In the rows, zero is written as 128.
Known rows, with every step that occurs
U/V/H/F: [ 73 165 146 120 101  97 144 121 163 120 156 100 108 162 176 122 161 107
 101 212  88 121 100 138 162  75 161 111 153 124  90 157 159 112 145  99
 106 102 123]
B/U/J: [100 180 136 122 139  75 113 104 149  87 144 130  97 112 168 155 143 135
  53 179 106 117 142 140 163  89 145 100 162 136 128 136 112 112 118 137
 152 101 130]
S/J/U/H/F: [ 98 201 151 105 137  89  93  92 175 120 131 139  98 115 172 165 147 127
  87 202  95 115 126 133 160  66 159  81 139 114 101 145 131 133 122  75
 115 130 128]
W/V/H/F/S: [ 78 167 154 128 107  80 162 128 176 117 136 136  97 175 173 129 131  94
 114 188  86 141  92 160 155  77 125 122 144 125  93 138 136 107 164  86
 124 107 102]
J/S/F/W/V: [116 153 160 138 105  81 129 131 174 106  90 128 116 150 183 129 133 129
  86 187  53 106 142 137 131  57 147 119 111 144 139 114 127 105 103  94
 135 173 155]
H/V: [ 79 169 162 127 119  91 125 102 164 120 115 110 122 109 165 145 156 105
 111 179  83 128 117 138 148 103 151 123 169 136 129 140 137 115 128 104
 127 127 149]
W/H/F/U: [ 94 179 151 106 130 104 138 104 155 121 142 111 112 124 174 119 140  85
 112 217  60 155 104 160 162 102 159  76 176 111  91 133 166 114 158  95
 121 118 124]
B/U/V/H/F/S: [ 81 172 141 113 114  75 139 113 145  97 168 114  66 171 175 153 155 121
  82 205  97 115 109 130 161  88 171 100 157 117  92 166 143  99 138 117
 145  97  96]
S/W/H/F/U: [110 177 155 105 122  96 141  83 151 112 135 142 127 103 182 110 133  75
 123 227  55 130 142 166 153 107 177  59 173  85  86 140 146 102 150 107
 113 136 132]
F/U/J/S/W/H: [118 192 145 114 121  92 107 111 147 116 123 140 135 112 203 118 131 105
  89 219  57  87 168 149 148 106 146  98 155 113  84 162 127  87 138  94
 129 132 147]
H/F/W: [ 95 174 170 133 114  76 149 103 156 106 137 138  94 150 160 149 137 113
 103 195  78 139 129 153 171  80 162  97 150 125 124 109 133 110 126 126
 115 137 138]
B/U: [111 167 142 127 128  87 133  91 152  99 134 140 100 104 165 155 143 128
  69 188 103 143 130 137 150  96 179 105 162 139 133 136 125 109 106 144
 144 118 121]
F/W: [107 164 160 148 102  80 130 101 150 111 135 163 110 136 163 149 128 116
  94 183  84 119 142 149 154  95 156 121 141 134 127 121 116 101 121 139
 122 137 137]
J/U: [116 171 159 137 119 112 131  95 165 109 106 145 124 114 178 169 152 126
  85 190 106 142 118 150 163  88 169 116 155 139 109 158 116 104 109 107
 128 131 128]
X/V/H/F/S: [ 99 171 156 142 118  90 156 108 168 122 154 103  85 193 172 130 131 110
 104 206  99 123 114 149 162  67 123 134 145 100 108 148 154 118 176  92
 116  97  91]
H/U: [ 85 166 168 134 105  82 147 114 148 103 117 132 129 113 164 148 133  97
  85 194 102 136 126 158 164 113 162 116 159 129 123 150 146 104 112 128
 136 116 141]
H/U/J/S/F: [104 183 165 115 131  69 129 134 164  99  84  89 122 149 171 143 148 120
  52 191  83  93 154 144 167  86 150 122 138 130 123 147 151 111  90  92
 140 130 174]
U/V/H/F/S: [ 71 164 157 125  98  78 143 129 153 114 155 113  92 187 171 150 156 103
 107 198  91 114  99 135 164  90 148 131 148 123  76 164 150  98 156 102
 120  98 107]
J/S/W/V/H/U: [ 92 173 163 138  84  95 159 119 162 104 105 161 136 120 202  99 126  97
  93 229  76 106 153 168 141  94 168 117 141 116 102 175 131  91 113  88
 129 145 139]
F/H/V: [ 73 166 168 135 115  74 131  94 151 134 123 104 126 124 152 169 138  97
 113 166  56 113 135 143 150 106 137 118 175 126 129 156 147 120 146  95
 125 133 148]
X/V/H/F: [ 98 171 149 134 124 108 156 100 175 124 155  92  99 168 181 108 137 110
  98 223  94 129 116 158 160  57 139 114 148  99 116 141 165 132 162  92
 104 106 108]
U/H/V/X: [ 87 160 154 111 110  72  93  93 187 117 122 104 125 125 193 109 163 121
 115 184  91 111 152 137 128 110 146 131 156 124 118 150 150 128 119  99
 126 122 114]
X/V/H: [112 165 138 150 108 115 139 103 166 129 154 118 118 156 176 108 130 115
  91 212 101 115 126 146 145  69 128 134 147 113 122 151 147 124 158 106
 110 103 107]
W/V/H/U/B: [ 69 157 151 140 106 101 149 117 165 119 143 129 150 145 176  94 127 101
  72 202 115 121 127 187 152  81 126 118 154 126 102 167 149 112 128 115
 135  91 128]
V/X: [124 147 150 134 112  95 124 103 176 100 117 114 142 132 179 126 162 136
  95 194 102 131 141 154 137 104 150 148 146 145 103 139 129 106 115 138
 123 110 118]
F/H: [ 95 155 159 143 108  74 134  99 150 137 131 140 125 137 155 167 128 100
  98 176  70 123 133 142 150 100 139 126 159 128 123 151 140 114 140 120
 119 127 132]
H/U/J/S/F/W: [107 192 172 130 119  56 130 131 153  92  95 113 109 169 179 143 135 121
  56 188  74  76 175 152 171  78 151 110 127 125 126 134 131 101  84 103
 146 150 176]
H/V/X: [102 156 158 126 114  89 123 100 177  94 109  83 140 114 180 124 173 127
 110 186  92 127 145 154 134 109 145 137 166 138 113 145 140 115 119 110
 129 120 131]
V/H/U: [ 97 186 163 142 106  95 159 106 153 121 135 132 125 131 165 124 137  87
  90 204 101 126 125 163 167 105 164 131 157 114 102 164 151 111 117 114
 118 109 126]
F/U/J/S: [111 191 143 129 119  85 113 113 149 112 127 120 109 125 179 151 155 134
  67 198  80  98 133 132 176  91 142 127 143 151 108 159 136  91 133 105
 148 123 158]
U/J/S/F/W/V: [102 166 150 130 107  69 118 142 172  95 103 118 116 172 182 127 130 140
  65 176  61  80 157 143 145  53 115 111 115 144 131 113 113 104 113  89
 143 153 164]
W/V: [ 79 140 146 132  97 101 135 130 171 107 117 145 135 118 169 134 135 115
 100 185  91 136 111 149 139  84 130 113 146 148 130 127 115 111 143 116
 131 117 128]
X/V/H/U/J: [ 80 182 143 141 109  91 139 123 156 101 153  98 121 173 184 109 127 112
  69 209 119  89 148 167 172  80 101 115 154 101 116 163 147 122 161  98
 137  78 122]
J/S/F/U: [144 171 151 120 126  95 126 100 161 118  90 109 120 119 166 143 160 116
  78 198  54 104 129 129 155  79 184 128 136 136 116 147 163 100 100 105
 132 159 165]

Rows
[101 175 149 126 112  93 101  94 177 128 118 164 110 123 190 154 144 121
  87 189 105 124 128 135 158  87 168 106 143 116 114 164 126 118 107  98
 125 134 116] -> J/U/H
[110 168 182 129 122  71 150 117 155 124  85 102 129 150 164 161 136  97
  73 189  48  99 158 142 152  88 167 126 145 121 129 164 176 112  99  89
 133 159 166] -> J/S/F/H/U
[120 177 153 120 135  78 115 125 176 111  93  97 119 154 171 146 154 129
  62 181  80  93 144 131 156  65 141 140 129 138 122 133 138 116  99  91
 129 137 168] -> U/J/S/F
[ 98 126 139 132  90  99 125 123 179  89 114 122 151 124 192 109 150 133
 102 187  93 133 131 163 121  93 124 130 143 152 107 130 120 102 129 121
 136 112 113] -> W/V/X
[ 95 181 168 116 122  67 120 104 177 121 115 152  78 162 180 171 145 111
  99 186 102 129 117 141 174  86 163 101 143 107 102 158 132 116 125  79
 131 130 101] -> J/U/H/F/S
[112 143 163 118 128  67 125  84 177 107  97  63 152 143 166 133 162 107
 104 165  51  94 173 153 125  97 142 130 159 114 121 146 161 126 122  93
 125 144 143] -> S/F/H/V/X
[ 70 168 145 105 106  59 121 108 167  96 150 164  63 147 185 122 113 128
  84 195  70 131 143 146 146  68 160  47 142 119 148 106 130 126 127 113
 151 140 104] -> B/U/H/F/W/V
[ 83 192 167 135 116  76 130 136 156 105 109 116 116 141 181 151 140 126
  59 199  99 105 143 150 179 100 141 126 147 144 119 158 137 103 109  97
 144 114 159] -> H/U/J/S
[ 96 170 151 113 115  87  92  83 192 107  99 106 124 126 210 127 173 138
 104 189 100 112 152 148 138 102 162 118 160 122 107 171 138 123 100  78
 132 131 111] -> J/U/H/V/X
[109 176 152 135 122  74 107 108 141 113 139 148 112 127 146 190 136 114
  89 172  96 110 125 126 144 102 115 142 133 139 100 135 108 103 148 119
 128 108 132] -> F/S/J
[ 76 181 146 102 129  71  99  85 165 117 135 125  83  97 174 138 140 117
  89 178  88 120 142 122 140 104 172  87 168 114 146 150 149 133 111 109
 148 128 120] -> B/U/H/V
[123 178 149 131 145 114  93  82 157 122 135 132 148 104 170 168 154 141
  58 188 124 108 137 152 153  75 135 117 142 140  93 160 112 116 102 110
 125 108 148] -> S/J/U/B
[ 86 148 134 119 107  93 110 117 139  88 146 124 102 118 180 155 155 140
  67 194  99 116 126 120 146  99 168  94 163 143 123 155 128  98 115 147
 153 105 124] -> B/U/V
[ 78 181 159 115 114  74 128 124 147  91 123 140 149 121 189 116 117  76
  91 208  93 104 178 178 152 120 134  79 168  89  95 152 122 103 135 111
 125 109 139] -> S/W/H/U/J
[ 67 173 159 113 116  74 100 101 175 133 123 122 106 116 168 136 144 101
 116 176  84 115 129 125 140 102 150 113 157 122 134 144 151 130 127  91
 118 132 132] -> U/H/V
[ 99 169 142 103 109  72  91  77 170 110 130 107 123 108 187 100 164 118
 111 188  70  95 149 143 136 118 149 115 161 119 110 165 164 114 134 105
 143 122 122] -> F/U/H/V/X
[108 180 175 113 122  97 140 116 171 128 104 126 119 126 200 118 136  96
 111 237  59 143 150 145 145  93 184  98 160 101  92 134 142 108 116  81
  98 154 131] -> J/S/W/H/F
[ 83 146 170 124  96  69 132 134 145 117  98  83 130 172 179 161 146 109
  70 197  46  73 155 129 150  92 163 112 140 132 118 183 179 101 106  91
 144 145 168] -> J/S/F/H/U/V
[ 77 159 173 139 100  68 153 110 139 121 122 131 129 137 162 170 122  85
  88 183  74 116 142 158 162 118 146 113 166 123 123 166 153 105 136 122
 135 123 144] -> F/H/U
[120 158 157 140 133 114 112  90 168 119 120 132 144 125 180 156 154 133
  67 190 127 129 128 161 160  79 162 118 155 138 103 164 126 109  90 122
 126 116 137] -> J/U/B
[124 188 156 136 124  96 104  98 143 107 120 153 112 119 166 206 147 129
  82 180 108 111 125 135 156  95 128 131 132 139  90 161  93  96 136  98
 136 119 127] -> F/S/J/U
[ 82 177 168 118 111  56 127 129 135  93 120 154 132 145 187 141 113  72
  96 194  94 100 176 174 156 136 117  93 162  91  84 158 107  91 148 112
 137 104 125] -> F/S/W/H/U/J
[ 81 171 161 113 133 100 143 126 169 133 134 111 118 135 173 123 138  91
 112 208  74 169 109 155 157  91 151  91 171 114  99 118 156 128 143  94
 100 113 118] -> W/H/F
[102 174 154 117 121  89 147  91 153 109 130 120 105 114 161 141 150 102
  96 205  72 138 104 150 177  90 172  89 166 124 112 137 160 102 138 119
 132 122 141] -> H/F/U
[103 135 125 116 104  92 106 110 153  69 141  96 120 128 197 129 168 161
  66 203 106 108 148 131 131 106 163 112 155 151 104 159 125  93 108 154
 159  98 105] -> B/U/V/X
[122 184 147 134 130 113 102  92 154 113 122 141 131  92 171 184 152 137
  76 194 103 114 127 140 156  85 145 112 142 141 102 150 103 108 120  97
 125 126 140] -> S/J/U
[ 75 167 148 125 110 101 160 126 182 122 138 126 115 143 175 106 138  99
 107 206  82 146  93 166 152  64 143 104 151 123 105 130 148 119 153  86
 111 117 118] -> W/V/H/F
[126 163 167 134 124  76 130 108 165 141  91 105 121 155 166 167 140 108
  79 180  42 103 150 129 141  74 160 140 133 128 125 151 160 119 107  92
 114 163 159] -> J/S/F/H
[120 158 171 124 128  72 123  95 182 119  78  48 141 153 180 138 169 127
  96 179  38  89 176 139 123  92 152 151 148 128 122 159 174 120 102  75
 126 164 153] -> J/S/F/H/V/X
[107 138 151 129 106  77 130 125 169  96 104 136 127 147 163 124 127 108
  93 171  60 110 141 154 129  66 139  98 126 129 140 101 117 110 124 116
 130 153 149] -> S/F/W/V
[114 176 170 128 114  67 157  87 158 112 131 159 102 147 171 141 135  78
 119 205  90 120 136 160 158  90 171 122 149  89  81 155 128  98 140 109
 105 129 112] -> V/H/F/S/W
[ 84 175 133 110 120  96 137 107 155 100 169 107  80 143 180 130 158 125
  74 216  90 123 111 136 162  76 185  90 165 115 100 157 156 107 128 121
 132 103 110] -> B/U/V/H/F
[123 209 160 130 140  91 134  89 154 116 143 142  96 147 167 181 149 117
  94 198  98 122 109 151 170  69 143 121 133 114  68 164 120 109 140  69
 118 113 114] -> V/H/F/S/J/U
[ 87 164 134 121 124 109 149  96 169 119 161 118 129 142 171  89 139 105
  87 209  82 125  99 182 160  63 141  95 159 121  92 152 166 114 150 104
 131 100 127] -> W/V/H/F/U/B
[ 83 176 166 119 112  56 121 101 170 127 142 160  79 160 170 129 123 109
 106 197  75 125 136 140 162  78 163  88 142 109 125 115 146 123 127 112
 113 143 125] -> U/H/F/W
[122 187 145 120 126  73 113 101 152  84 119 145 102 107 198 152 139 140
  52 209  93  96 182 135 154  90 168 104 150 125 124 156 102  91  88 130
 144 138 144] -> B/U/J/S/W
